What can hang from each mark
feze: fakop fetu romo
buse: fakop fetu romo
nagut: fakop fetu
divi: tarapug
fakop: buse feze nagut
lomine: romo tarapug
romo: divi nagut zadep
tarapug: zadep

Each row was made from one small tree. The marks that hang from a mark follow it in brackets, in alphabetical order. Every link used is in the known rows. Write each row's tree.
Known rows
feze[fakop[buse] romo[divi nagut]]: [-2.48 -2.37  0.48  1.92  1.94  0.58 -5.06  1.92  1.97  0.75  0.97 -0.27
 -1.32 -1.54 -0.52  0.71 -1.33 -2.37  0.24 -0.08  0.74  3.27  0.63  2.41]
nagut[fakop[buse] fetu]: [ 0.30  3.64 -3.26 -0.44 -0.38 -3.34  1.71  1.43 -1.63 -1.61 -3.10  1.19
 -5.15  1.42 -2.94  1.65  2.84 -0.16  1.41 -0.88  4.19 -2.34  0.14  1.83]
nagut[fakop[buse feze] fetu]: [ 1.98  4.31 -2.07 -1.32 -1.45 -4.18  2.41  1.63 -3.10 -3.47 -2.96  2.51
 -5.09  2.94  0.10  2.37  2.82  2.00  1.34  0.27  4.90 -3.22  1.16  1.64]
tarapug[zadep]: [ 2.31  0.54 -1.94  2.70 -5.57  0.99  2.06 -0.63  1.85  2.74 -2.39 -3.02
 -0.80 -0.88  0.30  0.39 -1.61  0.36 -1.15 -0.21 -1.61 -1.25 -1.24 -2.13]
divi[tarapug[zadep]]: [ 2.96  2.65  1.08  2.75 -5.10  1.76  2.93  1.65  1.68  3.30 -2.24 -2.22
  0.46  0.11 -0.93 -0.23 -0.02  3.85 -2.98  2.23 -2.28 -2.94 -0.01 -1.88]
feze[fakop fetu romo]: [ 3.32  0.10  0.60  1.65  2.03 -0.19 -3.18 -0.14  3.52 -1.07 -0.62 -0.56
 -4.07 -3.77 -3.60  0.56 -0.52 -0.80  0.66  3.55  0.85  1.53 -0.13  4.41]
fakop[buse nagut]: [-0.21  0.29 -2.23  0.50 -1.51 -3.53 -0.51  1.08  3.56  0.44 -0.99 -2.14
 -1.76  0.55 -0.99 -0.87 -0.84 -2.39 -1.71  0.22 -0.04  2.70  0.29 -0.31]
lomine[romo tarapug]: [ 4.11  0.56 -0.46  1.98 -2.53 -0.50  2.34  3.08  0.82 -0.26 -2.90  3.77
  1.51  0.16  0.52 -1.56 -1.51  0.96 -6.52 -1.17 -3.16 -3.45 -4.27 -0.06]
feze[fakop romo]: [ 1.74  0.70  0.05  3.74 -2.68  0.42 -2.63 -0.14  2.47  0.44 -0.32  0.08
 -3.11 -1.91 -1.52  1.60 -1.96 -0.69  0.35  1.58  2.69  1.07 -1.49  2.75]
lomine[romo[divi nagut[fakop] zadep] tarapug]: [-3.49 -1.06 -0.14 -1.69  2.11  2.79  1.67  1.68 -4.20  1.79 -0.37  1.84
  4.00  2.24  0.83 -2.07 -1.58 -0.49 -1.86 -2.29 -3.59 -1.40 -3.33 -1.77]
romo[divi[tarapug] nagut[fakop[feze] fetu] zadep]: [-4.44  1.24  0.53 -4.07  2.34  3.19  1.51 -0.98 -6.17  1.89  1.05 -0.57
  1.18  2.87  0.24 -0.10  2.47  4.21  3.93  0.96  0.87 -2.56  1.94 -1.97]
buse[fetu]: [ 3.47 -1.38 -1.94  0.57 -1.45 -0.18 -2.12 -1.06  2.35 -0.78 -2.43  1.61
 -0.84 -1.95 -1.32 -0.17  0.11  2.15 -0.43 -1.60 -1.21 -0.47 -0.83 -0.12]
lomine[romo]: [ 2.88 -0.95 -0.78  1.37 -3.29 -0.71  0.50  2.06  3.51 -0.23 -1.09  2.65
  0.80 -0.83 -0.75 -0.33 -2.17  0.51 -1.44 -1.47  0.12 -2.89 -3.00  0.51]
buse[fakop romo[divi nagut]]: [-3.93 -1.23  0.06  0.44 -2.25  2.64  0.05 -4.54 -1.35  0.75  1.70  0.52
  1.29  0.45  0.97  0.61 -1.90 -0.16  4.03 -3.23  1.85  1.19 -1.23 -0.41]
lomine[romo[nagut[fakop]]]: [-3.41 -0.56  1.24 -0.43 -1.67  0.17  1.57  1.65  1.99  0.25 -0.70  2.16
  0.01  2.18 -2.06  0.45 -1.63  0.03  1.76 -2.36  2.76 -2.35 -3.40 -0.26]
buse[fakop fetu romo[divi[tarapug] nagut zadep]]: [-5.68 -2.34  2.86 -2.23  2.19  4.06 -2.77 -4.51 -3.71  0.88  3.45  0.08
  4.68  0.97 -0.12  0.73  0.64  1.03  4.59 -1.83 -1.67  1.33  1.38 -2.67]
nagut[fakop[buse[romo[divi zadep]]] fetu]: [-1.21  2.55 -2.31 -0.80  2.18 -1.50  1.26 -0.47 -3.69 -0.68 -0.09  0.87
 -1.50  0.01 -1.78  1.15  2.55 -2.10  2.59 -1.77  2.40 -1.39  0.90  0.72]
nagut[fakop[feze[romo]] fetu]: [ 2.30  3.65 -0.62 -0.10 -1.55 -1.71  2.22 -0.23 -2.27 -3.38 -0.79  2.19
 -4.72  1.77  0.14  2.19  2.91  1.99  2.49  0.29  6.80 -2.33 -0.07  1.90]
nagut[fakop fetu]: [ 0.65  3.75 -3.03 -0.28 -1.68 -1.31  2.74 -0.97 -2.01 -0.95 -3.11  1.15
 -4.90  0.99 -2.91  1.39  2.21  1.14  2.58 -0.99  5.18 -2.80 -1.30  1.49]
feze[fakop[buse nagut] fetu romo]: [ 0.03 -0.40  1.28  0.47  4.71 -2.96 -4.16  1.14  4.47 -1.68  0.64 -2.66
 -3.86 -2.18 -3.52  0.61  0.15 -4.50 -0.26  4.27  0.84  4.90  1.66  4.00]
feze[fetu]: [ 5.30  0.37 -2.78 -0.14  0.02 -0.53  0.31 -0.60  3.30 -0.44 -2.82 -0.36
 -2.93 -3.13 -3.13 -1.54 -0.23  1.98 -0.35  1.31 -1.78 -1.28 -0.81  1.93]
fakop[buse feze[fetu romo[zadep]] nagut]: [ 2.11 -0.22  0.46 -2.20  3.15 -3.47 -2.28  1.14  2.61 -2.59  2.94 -2.61
 -1.08  0.56  0.96 -0.67  0.74 -2.14 -0.55  3.94 -0.51  3.78  2.98  0.05]
lomine[romo[divi nagut[fakop fetu]] tarapug[zadep]]: [-3.13 -1.29  1.31 -0.52  2.04  1.49  3.49  2.11 -3.44  0.58 -1.71  0.90
  2.56  1.79  1.49 -0.47  1.25 -1.45 -3.78 -2.69 -2.18 -2.15 -2.23 -1.54]

Which tree is each row?
[ 5.14  0.75  1.11 -1.39  2.66 -1.00 -0.22  1.42 -0.74 -1.52  1.26  1.14
  2.37 -1.58  1.87 -1.17  0.65  2.47 -1.50  2.55 -4.53 -1.45  3.44  0.20] -> fakop[buse[romo[divi[tarapug] zadep]] feze[fetu]]
[-2.04 -1.62  0.98  0.54 -1.09  4.06  0.97  0.52  0.68  4.13 -0.50 -2.28
  2.57 -0.39  0.38 -1.74 -0.17  3.26 -1.12 -0.42 -3.08 -0.60  0.45 -2.12] -> romo[divi[tarapug[zadep]] nagut]
[-3.21 -1.43 -1.07 -0.09  4.34 -0.92 -5.17 -0.30 -0.59  0.71  3.21 -3.04
 -0.64 -1.87 -0.60  0.93  0.61 -5.69  1.04  1.98  0.78  4.98  2.64  1.50] -> feze[fakop[buse nagut[fetu]] romo[divi zadep]]
[ 2.39  0.35  1.19  0.81 -3.00 -1.31  0.15 -1.11  3.25 -1.62  2.00 -0.95
 -1.03  0.95  2.93 -0.16 -0.85  0.46 -0.25  1.74  3.24  2.60 -0.05 -0.16] -> fakop[feze[romo] nagut]
[ 3.19 -0.56  2.05  0.93 -1.76  1.77 -0.49  1.07  1.48 -0.47  1.61  1.34
  0.71  0.20  3.17 -0.82 -0.13  4.66 -0.95  0.82  0.81 -0.61  0.57  0.11] -> fakop[feze[romo[divi[tarapug] nagut]]]
[ 2.27  0.40 -2.59 -0.26 -0.78  4.17 -0.12 -0.13 -1.93  4.05  0.27 -1.23
  3.17 -1.69 -0.08 -2.52 -0.99  3.55 -0.30  0.92 -4.77 -1.28  0.75 -1.29] -> romo[divi[tarapug] zadep]
[-2.92 -1.40  1.63  0.25  0.56  2.58  3.46  2.71 -2.57  1.49 -1.85  0.66
  3.57  2.41  1.99 -1.18 -1.15 -1.06 -4.06 -2.74 -3.37 -1.03 -2.92 -1.86] -> lomine[romo[divi nagut[fakop]] tarapug[zadep]]
[-4.49 -1.23  1.62 -2.32  1.56  3.23  0.80  2.01 -1.61  2.47  1.49  0.76
  4.30  1.94 -1.23 -1.06 -1.06  1.17  1.93 -1.08 -0.92 -1.98 -1.00 -1.48] -> lomine[romo[divi[tarapug] nagut[fakop] zadep]]
[-0.14  0.40 -0.08 -0.98  1.55 -1.49 -0.68 -2.42  2.19 -0.37 -2.64 -2.22
 -3.71 -1.88 -3.47  0.26 -1.38 -1.04  1.41  4.17  0.49  2.17  0.19  3.17] -> feze[fakop[nagut] fetu]
[-2.72  0.55 -0.73 -0.37  1.79 -3.21 -0.72 -2.01  1.02  0.42  2.55 -2.54
  0.26 -0.95 -1.53  0.41  1.78 -5.22  0.27  0.16  0.66  1.33  1.28 -2.08] -> fakop[buse[romo[zadep]] nagut[fetu]]
[-1.94 -1.13  2.38 -0.28 -0.10  1.88  4.05  2.78 -3.38  0.28 -1.76  1.60
  3.64  3.18  3.97 -0.77 -1.19  0.29 -3.99 -1.91 -2.84 -1.49 -2.22 -1.92] -> lomine[romo[divi nagut[fakop[feze]]] tarapug[zadep]]
[ 0.72 -1.03 -0.91 -1.86  2.91 -3.16 -2.69  0.76 -0.34 -2.25  3.80 -1.64
 -0.01  0.27  3.21  0.02  2.46 -2.58 -0.57  1.41  1.11  3.25  3.75 -0.36] -> fakop[buse feze[romo[divi zadep]] nagut[fetu]]
[-0.28  1.11  1.29  1.86 -3.57  3.01  1.98 -2.31 -2.12  1.35  1.03 -0.51
  2.49  0.22  1.44  0.60 -1.13  1.24  0.97 -0.94 -0.26  0.15  0.47 -0.44] -> buse[fakop romo[divi[tarapug[zadep]]]]
[ 1.74 -0.28  2.28 -0.09  0.22 -0.56  0.87 -0.45  0.54 -1.23  2.79 -2.18
  0.60  0.15  3.54  0.04  2.77  0.52 -1.55  2.39  2.13  1.93  2.82 -0.67] -> fakop[feze[romo[divi[tarapug[zadep]]]] nagut[fetu]]
[ 3.26 -1.75 -0.38  1.85 -1.09  1.70  2.74  3.10 -0.90  1.18 -2.25  1.14
  4.25 -0.90  3.07 -2.02 -1.53 -0.60 -7.28 -1.84 -6.08 -1.59 -2.41 -1.07] -> lomine[romo[divi] tarapug[zadep]]
[ 0.02 -2.64  1.53 -1.74  2.36 -0.66 -2.93 -0.48 -1.31 -1.72  2.20  2.06
  3.48 -0.28  3.42  0.26  0.49  0.72  0.61 -1.44 -2.97  0.20  2.64 -2.17] -> fakop[buse[fetu romo[divi nagut zadep]] feze]
[-2.97  1.43  0.51  1.07 -4.18 -0.13  1.36 -5.24  0.29 -0.32  1.60 -1.16
 -0.26  1.69 -0.15  1.26 -2.12 -2.12  3.36 -0.84  3.66  2.54 -1.41 -0.52] -> buse[fakop[nagut] romo]
[ 2.75  1.94  0.98 -0.18 -3.40 -0.65  1.80 -3.85 -1.10 -3.20  0.36  1.81
 -1.38  0.96  1.55  1.73 -1.14  2.36  3.01  0.89  2.34 -1.09  0.02  1.10] -> buse[fakop[feze[fetu]] romo]
[-1.57  0.08  1.01 -0.69  3.46 -1.24 -2.48 -1.09  0.97  0.31 -0.78 -1.04
 -1.90 -2.25 -3.76  1.00 -1.09 -2.18  1.87  3.15 -1.93 -0.15  1.00  1.59] -> feze[fakop[buse[romo[nagut zadep]]] fetu]
[-0.84 -3.27  0.30  0.48  2.79 -0.58 -3.46  0.12  2.11 -0.53  0.75  1.63
  2.21 -2.50 -0.18 -0.64  0.60 -1.35 -0.85 -3.54 -2.68  1.34  1.00 -0.72] -> fakop[buse[fetu romo[divi nagut]]]
[-4.09 -2.02 -1.46 -1.86  2.75  0.85 -1.35  0.74 -0.95  0.33 -1.28  0.71
 -0.22  0.88 -0.65 -0.73  0.16  0.54  2.16 -3.44 -0.09  1.84  0.35  0.36] -> romo[divi nagut[fakop[buse[fetu]]]]
[-0.69 -1.39 -0.58  1.61  0.28 -0.40 -1.14  0.49  2.27  1.01  0.56  0.76
  1.35 -1.91  0.09 -1.03 -0.90 -1.34 -0.95 -2.71 -1.82  0.39 -0.08 -0.46] -> fakop[buse[romo[divi nagut]]]
[ 0.86  0.38  0.21 -1.07 -0.48 -1.57 -0.70 -2.39  0.37 -1.47  3.42 -1.90
 -1.25  0.73  2.00  0.71  1.84 -0.84  1.36  2.43  3.73  1.40  1.13 -1.45] -> fakop[feze[romo[zadep]] nagut[fetu]]
